Known rows, with every way that one mark hangs from another
vebipof[labupu[vifan]]: [ 2.16 -0.19 -0.04  0.24 -0.29 -0.46  1.51 -0.09  0.88 -2.07 -2.56  1.79
  0.19 -0.92  0.29 -0.52 -2.24  0.56]
vebipof[labupu[mameb[zafo[zasur]]]]: [ 2.66 -1.74 -0.40 -0.70  1.75 -1.37  1.18  0.76  0.78 -5.04 -1.80  3.59
 -2.25  0.40 -1.35  0.62 -0.31 -1.49]
vifan[mameb[zafo[vebipof]]]: [ 2.98 -1.40 -0.83 -2.14  3.61 -0.76  1.07  0.56  1.62 -0.61 -1.52  3.05
 -3.33 -0.51 -0.04  0.25  0.15 -0.40]
zafo[zasur]: [ 1.48 -1.70 -0.06  0.42  0.50 -1.13 -0.08 -0.51  0.13 -4.18 -1.42  1.47
 -0.85  1.08 -1.06 -0.21  1.17 -1.22]
vifan[mameb[zafo] vebipof[labupu]]: [ 2.62  0.28  0.30 -1.29  2.89 -0.82  2.02  1.06  2.09 -0.37 -1.92  4.19
 -1.48 -0.17  0.23  0.05 -1.65  0.43]
vebipof[vifan]: [-0.65 -0.52 -0.04  0.69  0.95 -0.63  1.57  0.82  0.89  0.13 -0.66  1.56
 -0.42  0.14 -1.48 -0.79  0.30  0.82]
labupu[mameb[zafo] vifan]: [ 3.97 -0.16  0.32 -1.19  1.46 -1.06  1.98  0.60  1.79 -2.53 -2.44  2.30
 -3.24 -0.43  0.14  1.31  1.84 -0.16]
labupu[vifan[mameb]]: [ 3.44  0.47 -1.27 -0.95  0.43 -1.08  2.22  0.58  2.03 -1.46 -2.22  1.13
 -1.42 -1.20  0.00  0.29 -0.76  0.31]
zasur[vebipof]: [ 1.89 -1.45  1.26 -0.43 -1.69 -0.93  0.42 -1.21 -0.35 -1.00 -0.80  1.56
 -0.47 -0.55 -1.38 -1.29  0.63  0.05]
labupu[vifan]: [ 2.44 -0.09  0.31  0.09  0.06 -0.64  1.01 -0.42  1.09 -1.84 -2.26  1.00
 -0.84 -0.25  0.33  0.02  0.46  0.32]
vifan[labupu mameb[zafo[vebipof zasur]]]: [ 3.56 -1.82 -1.47 -2.24  3.85 -0.91  1.12  0.55  1.97 -3.81 -2.69  3.15
 -2.10  0.63 -0.93  0.42 -1.91 -1.91]
vebipof[labupu vifan]: [-1.00 -0.60 -0.38  0.80  0.49 -0.41  2.09  1.11  0.72 -0.20 -0.86  2.27
  0.62 -0.48 -1.55 -1.26 -2.35  0.99]
vifan[mameb[zafo]]: [ 2.24 -0.75 -1.13 -1.58  1.28 -1.02  1.20  1.30  1.27 -0.87 -1.52  2.77
 -3.26 -0.48  0.50  0.75 -0.08 -0.13]
labupu[mameb[zafo[vebipof]]]: [ 3.02 -1.94  0.40 -1.65  4.57 -1.25  0.89 -0.40  1.22 -1.40 -1.22  2.88
 -3.12 -0.16 -1.52  0.60  1.86 -0.51]
vifan[vebipof[labupu[mameb[zafo[zasur]]]]]: [ 3.33 -0.83  1.48 -0.54  3.53 -1.37  1.70  0.32  1.75 -4.26 -1.95  4.06
 -1.51  1.27 -1.54  0.34  0.82 -1.13]
zafo[mameb vebipof[labupu vifan] zasur]: [ 1.14 -3.03 -1.34  0.59  2.01 -0.20  1.39  2.73  1.40 -2.84 -0.91  2.31
  0.42  0.55 -2.95 -2.11 -1.53 -1.07]
vifan[labupu mameb]: [ 1.47 -0.45 -1.79 -1.02  1.82 -1.51  1.76  0.36  1.09 -0.75 -2.10  1.41
  0.02 -0.64 -1.56  0.42 -3.46 -0.11]
vebipof[labupu[mameb] vifan]: [-0.05 -0.57 -0.66  0.33  2.00 -1.21  3.01  1.19  1.25 -0.61 -0.64  2.24
  0.11 -0.97 -3.36 -0.56 -1.91  0.75]
labupu[vifan[mameb[zafo[zasur]] vebipof]]: [ 5.42  0.78  0.49 -1.34  2.02 -0.72  2.17  1.01  3.41 -3.93 -2.98  3.20
 -2.67  1.14  1.07  0.55  1.86 -1.03]
vebipof[labupu vifan[mameb]]: [-0.05 -0.07 -2.01 -0.15  0.99 -0.82  3.16  2.12  1.65  0.34 -0.78  2.51
  0.09 -1.35 -1.95 -0.86 -3.69  0.95]

Rows
[ 0.73 -0.45 -0.53 -0.93  2.91 -1.05  2.80  1.80  1.81 -0.67 -1.64  2.72
 -1.40  0.20 -2.20  0.95 -1.13  0.16] : vebipof[vifan[labupu[mameb[zafo]]]]
[ 4.20 -0.27 -1.51 -1.37 -0.08 -0.58  2.30  1.94  2.32 -4.82 -3.12  3.52
 -2.51 -0.42  1.24  0.40 -2.00 -1.23] : vebipof[labupu[vifan[mameb[zafo[zasur]]]]]
[ 1.37 -0.27 -0.58 -0.85 -1.17 -0.99  2.95  1.16  1.60  0.69 -0.18  2.03
 -0.76 -1.51 -2.58 -1.55 -0.82  0.57] : zasur[vebipof[vifan[mameb]]]
[ 2.15 -1.03 -0.29 -1.30  2.82 -1.51  1.48  0.34  0.93 -1.98 -2.33  2.56
 -1.78  0.09 -1.46  1.45 -0.93 -0.46] : vifan[labupu[mameb[zafo]]]
[ 3.42 -1.05  0.48 -1.26  2.02  0.23  1.32  0.13  1.64 -1.99 -2.97  3.41
 -1.74 -0.67  1.42 -0.46 -1.33  0.03] : mameb[zafo[vebipof[labupu[vifan]]]]
[ 5.64 -1.13  1.05 -1.65 -1.34 -1.10  1.83  0.07  1.67 -5.42 -2.29  2.89
 -3.09 -0.02 -0.88  0.12  2.66 -1.76] : labupu[mameb[zafo[zasur[vebipof]]] vifan]
[ 4.67 -0.04 -0.28 -2.27 -2.34 -0.42  2.79  1.18  1.86 -1.63 -2.59  3.71
 -2.09 -2.07  0.88 -0.65 -2.63 -0.03] : zasur[vebipof[labupu[vifan[mameb[zafo]]]]]
[ 2.09  0.35  0.05 -0.46  2.85 -1.26  2.14  0.09  1.72 -0.19 -1.47  2.74
  0.39 -0.48 -1.33 -0.59 -2.34  0.72] : vifan[mameb vebipof[labupu]]
[ 2.68 -1.49 -1.15 -2.04  3.33 -0.58  1.46  0.83  1.49 -0.75 -1.71  3.89
 -2.36 -1.22 -0.09 -0.30 -2.68 -0.16] : vifan[mameb[zafo[vebipof[labupu]]]]
[ 3.95 -1.93  0.57 -1.85  0.03 -1.55  1.42 -0.16  0.74 -4.89 -2.16  3.03
 -1.69  0.48 -2.56  0.25  0.04 -2.04] : vifan[labupu[mameb[zafo[zasur[vebipof]]]]]
[ 1.21 -0.09 -1.06 -1.23 -0.57 -1.01  3.40  1.15  1.64  0.53 -1.14  1.93
  0.62 -1.30 -3.04 -1.23 -3.49  0.38] : zasur[vebipof[vifan[labupu mameb]]]
[ 1.24 -0.62  0.18 -0.71  0.28 -1.35  3.27  0.19  1.10 -0.51 -0.94  1.76
  0.74 -0.92 -4.51 -0.89 -1.73  0.24] : zasur[vebipof[vifan[labupu[mameb]]]]
[ 2.12 -0.51 -1.56 -1.85  1.84 -1.05  1.64  1.26  1.35 -0.95 -2.59  2.75
 -1.98 -0.23  0.04  1.11 -2.62 -0.36] : vifan[labupu mameb[zafo]]
[ 3.13 -3.18 -0.04 -0.06 -2.57 -1.04 -0.12  1.29 -0.30 -3.81 -0.92  1.50
 -0.65  0.55 -2.35 -1.63  1.47 -1.84] : zafo[mameb zasur[vebipof]]
[ 1.01 -1.19  0.26 -0.07 -1.44 -0.56  1.87  0.29  0.88 -2.87 -1.45  1.97
  1.08  0.59 -3.01 -1.76 -1.46 -0.98] : zafo[zasur[vebipof[vifan[labupu]]]]
[ 0.77 -1.42  0.40  0.29 -2.26 -0.38  1.88  0.57  0.64 -2.93 -0.83  2.89
  0.82 -0.16 -2.57 -2.43 -1.49 -0.70] : zafo[zasur[vebipof[labupu vifan]]]
[ 0.07 -0.88  0.64  0.16 -1.92 -0.30  2.21  0.47  0.41  0.04 -0.50  2.64
  0.89 -1.17 -2.18 -2.39 -2.20  0.86] : zasur[vebipof[labupu vifan]]
[ 2.85 -3.11 -0.27  0.11 -2.86 -0.84  0.34  1.50 -0.39 -4.15 -1.22  2.22
  0.34 -0.09 -2.38 -2.09 -1.33 -1.64] : zafo[mameb zasur[vebipof[labupu]]]
[ 1.03 -1.97 -0.07 -0.39  2.63  0.20  1.34  1.31  1.67 -3.03 -1.47  4.08
 -1.46  0.73 -0.78 -1.27 -0.76 -0.86] : mameb[zafo[vebipof[labupu vifan] zasur]]
[ 2.01 -1.15  0.11 -0.51  0.11 -1.48  2.80  0.28  1.35 -3.45 -1.24  2.00
  0.62  0.18 -4.82 -1.01 -0.97 -1.18] : zafo[zasur[vebipof[vifan[labupu[mameb]]]]]
[ 4.04 -1.99  0.94 -1.45 -0.57 -1.52  0.92 -0.19  0.63 -4.63 -1.25  3.15
 -3.06  0.30 -1.98 -0.04  2.62 -1.87] : labupu[mameb[zafo[zasur[vebipof]]]]
[ 1.55 -0.69 -1.60 -0.94  1.07 -0.62  2.27  2.80  2.38 -2.63 -1.28  3.26
 -3.10  0.64 -0.69  0.11  0.60 -0.87] : vebipof[vifan[mameb[zafo[zasur]]]]
[ 3.05  0.48 -1.58 -0.80  0.24 -0.90  2.63  0.96  1.87 -1.69 -2.43  1.89
 -0.42 -1.78 -0.08 -0.16 -3.52  0.46] : vebipof[labupu[vifan[mameb]]]
[ 1.81 -2.42 -0.08 -0.02  2.55 -0.61  0.16 -0.93  0.41 -4.02 -1.60  2.49
  0.08  0.33 -1.58 -1.33 -1.48 -1.14] : zafo[vebipof[labupu] zasur]
[ 0.97 -1.02 -0.57 -0.70  5.15 -1.18  2.81  0.02  1.95 -0.31 -1.16  1.64
  0.42 -0.33 -4.31 -0.31 -1.76  0.33] : zafo[vebipof[vifan[labupu[mameb]]]]
[ 4.14 -0.39  0.74 -0.89 -1.43 -1.22  2.65 -0.66  1.08 -2.41 -1.90  2.13
 -0.05 -2.03 -2.19 -0.89 -1.51  0.14] : zasur[vebipof[labupu[mameb vifan]]]
[ 3.80 -0.25 -1.34 -1.34  2.57 -0.68  2.49  0.16  2.31 -1.37 -2.44  2.12
 -0.42 -1.83 -0.58 -0.71 -3.44  0.31] : zafo[vebipof[labupu[vifan[mameb]]]]
